Every row comes from one small tree of marks. Brackets hold a mark, then the marks that hang from it, in alphabetical order. Every link used is in the known rows. Which tree was each row made from?
Known rows:
{lanibom kigiz}: [18  5  3 -1  0  3 -7 -1 -6  9 -3  2 -6  0 -3  5  6  4 -3  3]
{bodu {lanibom {kigiz durusez} mopi}}: [  5  14   5  11   5  -4 -24   7 -16  21  -8   8 -25  -8 -13   9   2 -10
 -37  17]
{neza {durusez {bodu {lanibom {kigiz fili}}} mopi}}: [ -4  11 -24  -8  14   1  -2  -7 -10  33   2  10 -35 -11  -5  12 -11 -18
 -40  23]
{kigiz {fili mopi}}: [ -4   2 -11  -1   6 -11  11   4  10  -2  -3   0  -5   1   4  -1  -4  -4
  14  -6]
{durusez neza}: [  2   1 -12  -4   7  -2  -3  -7  -5   4   0   2   1  -7   1   5   1  -4
  -1  -2]
{kigiz durusez}: [-17   4   3  -1  -2  -8  -8   4   1   8  -5   0  -5   0  10   0   1  -6
 -21   6]
{fili {bodu {lanibom {kigiz durusez}}} mopi}: [ -4  16  -9   6   2   1   2   4  -3  16 -15  -5 -22   2   7  11  -4 -24
  -1   1]
{lanibom mopi}: [  7   4  12   3   5   2  -7   4  -6   8  -1   7  -1  -6 -14   6   1   8
  -8   4]
{kigiz fili {lanibom mopi}}: [ -7   7  -7  -1  17 -30  -4   9   1   5  -1  13 -14  -7  -4  -7  -8   9
 -38   5]
{bodu {lanibom {kigiz {durusez mopi neza} fili}}}: [-19  10 -39  -4  15 -12 -10   0 -10  34  -5   9 -40 -18   1   7  -4 -21
 -43  12]
{fili {bodu {lanibom {kigiz durusez} mopi}}}: [ -3  17   8   5   7   4 -11   7 -13  24 -12   4 -21  -8  -7  12  -3  -6
 -29  11]
{lanibom bodu {kigiz fili} mopi}: [ 34  13  15   0  12  -3 -20   2 -11  33  -5  11 -19 -13 -21   8   3  25
 -18  10]
{kigiz fili}: [-10   0  -8  -5   6  -8   5   3   7  -1   1   2  -4  -2   3  -6  -5   6
  -7   0]
{neza {durusez bodu mopi}}: [ -7   5  -4 -11   6   6   1  -9  -5  28   3   8 -12  -6   0  16  -7 -12
 -23  15]
{lanibom bodu {kigiz {fili mopi}}}: [ 32  11   1   0   8  -6  -7  -1  -1  24  -8   2 -20  -3  -5   7   4   6
  10   1]
{fili {bodu {lanibom {kigiz {durusez neza}}}} mopi}: [ -1  17 -19   1  10  -2   0  -1  -7  20 -16  -3 -22  -5   9  16  -3 -28
  -5  -1]
{kigiz {durusez neza} {fili bodu mopi} lanibom}: [-28  15 -28 -12  18 -35  12   4  12  11 -13   2 -16  -4  27   1 -12 -17
 -23  -7]
{durusez {bodu {lanibom {kigiz fili}}} neza}: [ 13   9 -34  -9  19  -6  -7  -8 -13  18   1   9 -24 -14  -1   9  -7 -10
 -36  13]

Write each row's tree:
[-18  13 -17   1   4   6   0   4  -8  34  -8   0 -32  -8   2  11  -6 -20
 -29   8] => {fili {bodu {lanibom {kigiz {durusez mopi}}}}}
[-13  10 -11  -9   8 -30 -12   1  -1  17  -3   6 -16   1  18   1  -5 -12
 -64  14] => {kigiz {durusez bodu} lanibom}
[ -5   7 -15   7   5   4  18   3   0  -3  -8  -7 -11   1  -1   5 -10 -21
  21  -8] => {fili {bodu lanibom} mopi}
[ 22  11  11   7  13 -21 -20   2 -11  22  -5  10 -20  -8 -14   2  -2  10
 -34   8] => {kigiz {lanibom bodu mopi}}
[  3   8 -34  -6  14   0  -2  -2 -11  31   5  11 -34 -12  -8   9  -8 -13
 -40  16] => {durusez {bodu {lanibom {kigiz fili}}} mopi}
[-22   7 -18 -10  12 -23  17   6  11   2  -3   2 -10   0  16  -9 -16   5
 -23  -6] => {kigiz {fili bodu} lanibom}
[ -7  12 -29 -22  16 -10 -11  -6  -7  47  -1  14 -26 -17   9  17  -1  -8
 -55  16] => {lanibom {kigiz {durusez bodu mopi neza} fili}}
[  1   3 -26 -15  13   3   0 -11 -10  30   5  10 -12 -15  -1  17  -3 -11
 -28   7] => {durusez bodu mopi neza}
[-29  13 -17  -4  19 -10   0   5  -5  19  -9   6 -20 -18   0   6 -15  -7
 -31   5] => {kigiz {durusez neza} {fili {bodu {lanibom mopi}}}}
[ 20  17   7  -6  18 -12 -30  -1 -14  45 -10  13 -25 -20  -9  14   4  15
 -38  15] => {lanibom bodu {kigiz {durusez neza} fili} mopi}
[-17  13 -23 -11  14 -40  -1   5   9  12  -5   6 -21   3  23   0  -8 -18
 -51   8] => {kigiz {durusez bodu} {fili mopi} lanibom}
[ 11   9 -16  -1  18  -1 -12  -6 -20  17   1  12 -16 -17 -17  16  -7 -11
 -35  14] => {durusez {bodu {lanibom mopi}} neza}
[ 15   9   8  -3  11  -2  -9   6  -5  16  -3  12 -10  -9 -14   5   2  16
 -15   7] => {lanibom {kigiz fili} mopi}
[ 14  13  -4  -1   6   6 -12 -11 -14  17  -3   4 -20  -2  -4  14  -5 -18
 -29  22] => {neza {durusez {bodu {lanibom kigiz}}}}
[-20  13 -24 -19  14  -3   5   0   0  41  -8   7 -21 -16  14  13  -4  -3
 -27   2] => {lanibom {kigiz {durusez mopi neza} {fili bodu}}}
[ 23  17   8   3  11   6 -20  -7 -20  24  -3  11 -21  -9 -19  19  -5 -10
 -37  25] => {neza {durusez {bodu {lanibom kigiz mopi}}}}
[-30   8 -47 -12  19 -15  -4  -3  -8  33   2  10 -36 -20   5   9 -13 -26
 -59  17] => {kigiz {durusez {bodu lanibom} mopi neza} fili}
[ -6  14   4   1  16 -37 -23   8  -3  30  -8  12 -30 -10  -2  -3  -6  10
 -60  14] => {kigiz durusez fili {lanibom bodu mopi}}
[-14  15 -19 -15  26 -38 -16   2  -5  26  -3  19 -21 -15   9   6  -9  -3
 -78  16] => {kigiz {durusez bodu neza} fili {lanibom mopi}}
[  5  12 -16  -2   8   8  -9 -10 -16  34   0   9 -32  -9  -9  18  -6 -24
 -34  23] => {neza {durusez {bodu {lanibom kigiz}} mopi}}
[ 14   7  -8  -2   6  -6   4   3   5   6  -5   2 -10   1   1   4   4  -1
  13  -3] => {lanibom {kigiz {fili mopi}}}
[  7  15  -7   6  13  -6 -26   1 -21  26  -9  10 -25 -15 -12  14   3 -14
 -39  15] => {bodu {lanibom {kigiz {durusez neza}} mopi}}
